Each row was made from one path, in order. Every step used is in the known rows, and no mark comes twice. Write each row's path.
Known rows:
t -> c -> h -> j -> d -> n: [ 0.34 -0.04  0.09  0.21  0.02  0.05 -0.20 -0.05 -0.21 -0.05 -0.85  0.72
  0.00 -0.08 -0.06  0.48 -0.41 -0.55 -0.07 -0.13  0.60  0.05  0.07 -0.16
 -0.02  0.11]
y -> j -> h -> c -> q: [ 0.59 -0.01  0.10  0.01  0.03  0.05  0.12 -0.15  0.38 -0.04 -0.73  0.29
 -0.11  0.10  0.45  0.20  0.30 -0.49 -0.01 -0.10  0.16  0.02 -0.13  0.00
  0.14 -0.06]
t -> c -> h -> j -> y: [ 0.55 -0.08  0.15  0.27  0.02 -0.01  0.03 -0.05  0.13 -0.04 -0.48  0.63
 -0.12  0.04 -0.02  0.26  0.13 -0.46  0.15 -0.23  0.03 -0.07 -0.04 -0.10
  0.21  0.00]
h -> c -> q -> j -> d: [ 0.12  0.00  0.02 -0.01  0.02  0.03 -0.11 -0.15  0.04  0.01 -0.70  0.25
  0.05  0.20  0.34  0.29  0.10 -0.35  0.38 -0.12  0.26  0.20 -0.13 -0.02
  0.09 -0.06]
q -> j -> h -> c: [ 0.18 -0.06  0.05  0.06  0.02  0.01  0.02 -0.21 -0.17 -0.01 -0.33  0.21
 -0.03  0.09  0.23  0.18  0.10 -0.09  0.07 -0.19 -0.02 -0.13 -0.08 -0.13
 -0.05 -0.04]
q -> j -> y -> n: [-0.12  0.00  0.08  0.03  0.02  0.02 -0.12 -0.25  0.04 -0.05  0.33 -0.03
 -0.13  0.20  0.11 -0.02  0.07 -0.05  0.18 -0.20 -0.16 -0.18 -0.03  0.03
  0.04  0.01]
n -> y -> j -> h -> c -> q: [ 0.58 -0.08  0.23  0.12  0.03  0.16  0.07 -0.08  0.25 -0.06 -0.68  0.39
 -0.11  0.15  0.44  0.18  0.41 -0.55  0.05 -0.09  0.13  0.26 -0.13  0.06
  0.16 -0.16]
t -> c -> h -> j -> d: [ 0.49  0.00  0.09  0.18  0.02  0.02 -0.14  0.01 -0.15 -0.04 -0.64  0.72
 -0.08 -0.07 -0.02  0.38 -0.17 -0.59  0.02 -0.18  0.40  0.12  0.00 -0.13
  0.12  0.01]
t -> c -> h -> j: [ 0.46 -0.05  0.02  0.26  0.02  0.03  0.04 -0.02 -0.26 -0.03 -0.61  0.52
 -0.10 -0.04 -0.16  0.35 -0.16 -0.47  0.04 -0.20  0.11 -0.01 -0.02 -0.12
  0.13  0.04]
j -> d: [ 0.04  0.06  0.08 -0.10 -0.01  0.00 -0.18  0.03  0.05 -0.01 -0.08  0.22
  0.02 -0.01  0.15  0.03 -0.02 -0.11 -0.01  0.02  0.27  0.16  0.02 -0.01
  0.00 -0.03]
h -> c -> q -> j: [ 0.12 -0.03 -0.04  0.07  0.03  0.04  0.10 -0.18 -0.05  0.02 -0.65  0.11
  0.02  0.21  0.19  0.25  0.14 -0.25  0.40 -0.12 -0.03  0.06 -0.15 -0.02
  0.11 -0.03]
h -> j -> q -> c: [ 0.35 -0.07 -0.14  0.12  0.02  0.05 -0.06 -0.23 -0.37 -0.03 -0.30  0.21
 -0.04  0.03 -0.01  0.11  0.12 -0.12  0.01 -0.14  0.02 -0.06 -0.20 -0.02
  0.08  0.05]
q -> j -> d -> n: [-0.17  0.03 -0.01 -0.01  0.02  0.02 -0.15 -0.14 -0.05 -0.02 -0.10  0.27
  0.04 -0.01  0.02  0.27 -0.22 -0.04  0.09 -0.08  0.43 -0.05  0.11 -0.11
 -0.21  0.10]
t -> c: [ 0.23 -0.07  0.05  0.21  0.01  0.00  0.13  0.06  0.10  0.00 -0.55  0.29
 -0.11 -0.06 -0.07  0.15  0.07  0.01  0.04 -0.03  0.02  0.06  0.07 -0.04
  0.03 -0.02]
n -> y -> j -> q -> c: [ 0.41 -0.04 -0.05  0.14  0.02  0.15 -0.11 -0.07  0.06 -0.05  0.02  0.34
 -0.14 -0.05  0.05  0.12  0.54 -0.10 -0.14 -0.20  0.03  0.17 -0.10  0.05
  0.07 -0.09]
n -> y -> j: [ 0.23 -0.01  0.07  0.10  0.01  0.10  0.07  0.06  0.12 -0.04  0.08  0.22
 -0.11 -0.03 -0.06  0.09  0.22 -0.17  0.06 -0.10 -0.05  0.17  0.01  0.06
  0.02 -0.10]
d -> n -> y -> j -> h: [ 0.27 -0.07  0.20  0.15  0.03  0.13  0.01 -0.09  0.18 -0.08 -0.06  0.40
 -0.11 -0.05  0.12  0.18  0.10 -0.21 -0.23 -0.07  0.28 -0.01  0.10 -0.03
 -0.18  0.00]
t -> c -> q -> j: [ 0.31 -0.10  0.04  0.25  0.03  0.02  0.27 -0.07  0.21  0.01 -0.60  0.40
 -0.19  0.09  0.04  0.35  0.23 -0.19  0.33 -0.13  0.10  0.00  0.01 -0.06
  0.02  0.01]
c -> q -> j -> d -> n: [ 0.00  0.01  0.04 -0.02  0.03  0.04 -0.10 -0.17  0.18 -0.01 -0.35  0.33
  0.01  0.12  0.21  0.32 -0.10 -0.28  0.19 -0.03  0.54  0.03  0.03 -0.06
 -0.15  0.12]
c -> h -> j: [ 0.24  0.01 -0.03  0.06  0.01  0.03 -0.08 -0.08 -0.34 -0.03 -0.08  0.27
  0.00 -0.01 -0.09  0.20 -0.23 -0.48 -0.01 -0.16  0.08 -0.09 -0.09 -0.08
  0.07  0.07]
d -> n -> y: [-0.14 -0.12  0.13  0.18  0.01  0.12 -0.09  0.00 -0.13 -0.03 -0.12  0.07
  0.07  0.04 -0.04  0.08 -0.11 -0.04 -0.03  0.03  0.16  0.16  0.08  0.03
 -0.11  0.00]
j -> q -> c: [ 0.22 -0.03 -0.13  0.04  0.01  0.05 -0.17 -0.14 -0.08 -0.01 -0.05  0.13
 -0.01 -0.03  0.12  0.02  0.31  0.10 -0.18 -0.10  0.09  0.00 -0.11 -0.02
  0.03 -0.01]
c -> q -> j: [ 0.07 -0.02 -0.02  0.05  0.03  0.02  0.14 -0.12  0.13  0.02 -0.09  0.14
 -0.08  0.16  0.11  0.20  0.15 -0.20  0.28 -0.09  0.06 -0.08 -0.05 -0.02
  0.01  0.06]
q -> c -> h -> j -> d -> n: [ 0.22  0.02 -0.05 -0.06  0.01  0.14 -0.32 -0.16 -0.24 -0.08 -0.59  0.40
  0.12 -0.09 -0.06  0.45 -0.19 -0.28 -0.14 -0.18  0.43  0.01 -0.07 -0.09
 -0.10  0.13]

Which path is each row?
[ 0.37 -0.09  0.17  0.02  0.02  0.06  0.00 -0.14  0.14 -0.01 -0.71  0.18
  0.01  0.19  0.50  0.08  0.20 -0.36  0.01 -0.01  0.18  0.08 -0.14 -0.01
  0.13 -0.07]	j -> h -> c -> q
[ 0.24 -0.06  0.10  0.10  0.02 -0.05  0.06 -0.11  0.07 -0.03 -0.21  0.17
 -0.05  0.15  0.00 -0.02  0.07 -0.20  0.31 -0.07 -0.12 -0.11 -0.11  0.04
  0.13  0.00]	h -> j -> y
[ 0.06 -0.07  0.11  0.07  0.02  0.06 -0.12 -0.32  0.09 -0.03 -0.44 -0.01
 -0.03  0.39  0.39  0.10  0.15 -0.33  0.39 -0.18 -0.12 -0.01 -0.21  0.08
  0.21 -0.05]	h -> c -> q -> j -> y -> n
[ 0.03 -0.03  0.11  0.05  0.03  0.06 -0.06 -0.28  0.28 -0.04  0.08  0.06
 -0.14  0.33  0.31  0.04  0.19 -0.29  0.26 -0.16 -0.03 -0.13 -0.09  0.07
  0.12  0.03]	c -> q -> j -> y -> n
[ 0.34 -0.02 -0.05  0.19  0.03  0.01 -0.22 -0.19 -0.48 -0.02  0.14  0.45
 -0.05  0.02  0.10  0.08 -0.24 -0.61 -0.13 -0.18  0.26 -0.10 -0.13 -0.13
  0.18  0.07]	c -> h -> j -> q
[-0.13 -0.05  0.21  0.08  0.00  0.12 -0.31  0.03 -0.07 -0.04 -0.19  0.26
  0.10  0.03  0.09  0.11 -0.10 -0.12 -0.04  0.05  0.43  0.30  0.09  0.03
 -0.13 -0.03]	j -> d -> n -> y
[ 0.29 -0.02  0.02 -0.03  0.01  0.14 -0.28 -0.27 -0.15 -0.11 -0.18  0.13
 -0.03  0.13  0.05  0.17  0.11 -0.29 -0.05 -0.30 -0.13 -0.13 -0.21  0.04
  0.16  0.04]	q -> c -> h -> j -> y -> n
[ 0.46  0.02  0.04  0.00  0.01  0.01  0.06 -0.13  0.16 -0.05 -0.49  0.30
 -0.08 -0.03  0.27  0.15  0.16 -0.23 -0.11 -0.13  0.04 -0.03 -0.07 -0.06
  0.06 -0.08]	y -> j -> h -> c
[ 0.36 -0.10  0.12  0.21  0.02  0.04  0.18  0.03  0.30  0.01 -0.77  0.33
 -0.13  0.09  0.12  0.20  0.22 -0.25  0.14  0.01  0.16  0.14  0.01  0.01
  0.12 -0.02]	t -> c -> q
[ 0.24  0.06  0.15  0.01  0.00  0.10 -0.12  0.09  0.20 -0.05 -0.01  0.40
 -0.08 -0.04  0.08  0.13  0.23 -0.27  0.04 -0.09  0.22  0.31  0.02  0.06
  0.02 -0.13]	n -> y -> j -> d
[ 0.30  0.00 -0.13  0.02  0.00  0.10 -0.33 -0.14 -0.10 -0.03  0.15  0.33
  0.02 -0.10  0.19  0.14  0.29 -0.19 -0.38 -0.22  0.19 -0.02 -0.11 -0.11
  0.09  0.02]	j -> q -> c -> h
[ 0.19 -0.03  0.10  0.07  0.03 -0.02  0.14 -0.15  0.48 -0.01  0.01  0.23
 -0.11  0.24  0.27  0.11  0.40 -0.20  0.40 -0.12 -0.03 -0.06 -0.08  0.02
  0.09  0.02]	c -> q -> j -> y
[ 0.34  0.00 -0.12 -0.02  0.01  0.12 -0.08 -0.12 -0.29 -0.05 -0.37  0.20
  0.02 -0.05 -0.14  0.31  0.06 -0.22 -0.07 -0.25 -0.04 -0.07 -0.16 -0.06
  0.05  0.07]	q -> c -> h -> j
[-0.05 -0.02  0.14 -0.01  0.00  0.03 -0.20 -0.15  0.14 -0.06  0.21 -0.09
 -0.06  0.18  0.19 -0.15  0.04 -0.07 -0.03 -0.06 -0.09 -0.07 -0.04  0.10
  0.11 -0.02]	j -> y -> n
[ 0.31 -0.09  0.18  0.18  0.02  0.15 -0.05 -0.11  0.04 -0.08 -0.60  0.34
 -0.02  0.01  0.21  0.22  0.05 -0.28 -0.15 -0.09  0.18  0.11  0.00 -0.02
 -0.08 -0.08]	d -> n -> y -> j -> h -> c
[ 0.31 -0.02  0.04  0.22  0.03  0.08 -0.11 -0.04  0.00 -0.03  0.25  0.42
 -0.14  0.00  0.15  0.00  0.24 -0.35 -0.08 -0.12  0.14  0.14 -0.03  0.02
  0.11 -0.10]	n -> y -> j -> q
[ 0.10  0.04  0.05 -0.04  0.02  0.03 -0.06 -0.10  0.19  0.00 -0.18  0.33
 -0.06  0.14  0.24  0.21  0.12 -0.32  0.27 -0.09  0.34  0.09 -0.02 -0.03
  0.01  0.02]	c -> q -> j -> d
[ 0.19  0.03  0.06 -0.02  0.01 -0.01 -0.11 -0.07 -0.25 -0.02 -0.33  0.29
  0.00  0.04  0.00  0.10 -0.21 -0.28  0.19 -0.03  0.23  0.09 -0.06  0.01
  0.04  0.01]	h -> j -> d
[ 0.18  0.03 -0.11 -0.09 -0.01  0.12 -0.16 -0.04  0.02 -0.04 -0.07  0.11
  0.05 -0.12 -0.02  0.24  0.25 -0.05 -0.26 -0.20  0.01 -0.01 -0.07 -0.07
  0.01  0.02]	q -> c -> h
[ 0.44 -0.05  0.19  0.12  0.01  0.13 -0.02 -0.05  0.07 -0.06 -0.39  0.34
 -0.08  0.01  0.24  0.13  0.29 -0.31 -0.07 -0.15  0.00  0.18 -0.07  0.01
  0.06 -0.19]	n -> y -> j -> h -> c
[ 0.01 -0.08  0.19  0.16  0.02  0.11 -0.22 -0.05 -0.41 -0.05 -0.48  0.32
  0.06  0.09 -0.06  0.19 -0.32 -0.32  0.17  0.00  0.40  0.24  0.00  0.03
 -0.09  0.01]	h -> j -> d -> n -> y
[ 0.17 -0.08  0.06  0.27  0.03  0.09 -0.16 -0.10 -0.01 -0.04  0.09  0.41
 -0.10 -0.03  0.09  0.08 -0.01 -0.34 -0.14 -0.07  0.35  0.09  0.05 -0.01
 -0.05  0.00]	d -> n -> y -> j -> q
[ 0.42 -0.03  0.21  0.10  0.02  0.12  0.07  0.00  0.18 -0.07  0.11  0.38
 -0.20 -0.04  0.17  0.07  0.34 -0.26 -0.17 -0.12  0.08  0.06  0.03  0.00
 -0.03 -0.11]	n -> y -> j -> h
[-0.03  0.07 -0.01 -0.06  0.01 -0.01 -0.11 -0.06 -0.01  0.00  0.11  0.28
 -0.04  0.01  0.08  0.17  0.02 -0.06  0.14 -0.13  0.22  0.00  0.04 -0.08
 -0.10  0.01]	q -> j -> d
[ 0.06 -0.03  0.08  0.16  0.02  0.12 -0.01  0.01  0.10 -0.06 -0.11  0.22
 -0.05 -0.06 -0.09  0.19 -0.02 -0.13 -0.03 -0.06  0.15  0.11  0.08  0.03
 -0.11  0.00]	d -> n -> y -> j
[ 0.59 -0.09  0.00  0.36  0.03  0.01 -0.13 -0.12 -0.36 -0.02 -0.38  0.72
 -0.14 -0.02  0.05  0.24 -0.12 -0.65 -0.10 -0.22  0.29 -0.05 -0.05 -0.17
  0.23  0.04]	t -> c -> h -> j -> q
[ 0.30 -0.03  0.04  0.18  0.00  0.04 -0.03  0.07  0.06 -0.01 -0.29  0.45
 -0.07 -0.11  0.00  0.27  0.02 -0.29 -0.15 -0.15  0.16  0.04  0.07 -0.13
  0.08 -0.01]	t -> c -> h
[ 0.06  0.00  0.05  0.05  0.02 -0.06  0.06 -0.12  0.23 -0.01  0.19  0.15
 -0.08  0.11  0.07  0.05  0.30  0.03  0.31 -0.17 -0.14 -0.17 -0.02 -0.03
  0.01  0.00]	q -> j -> y
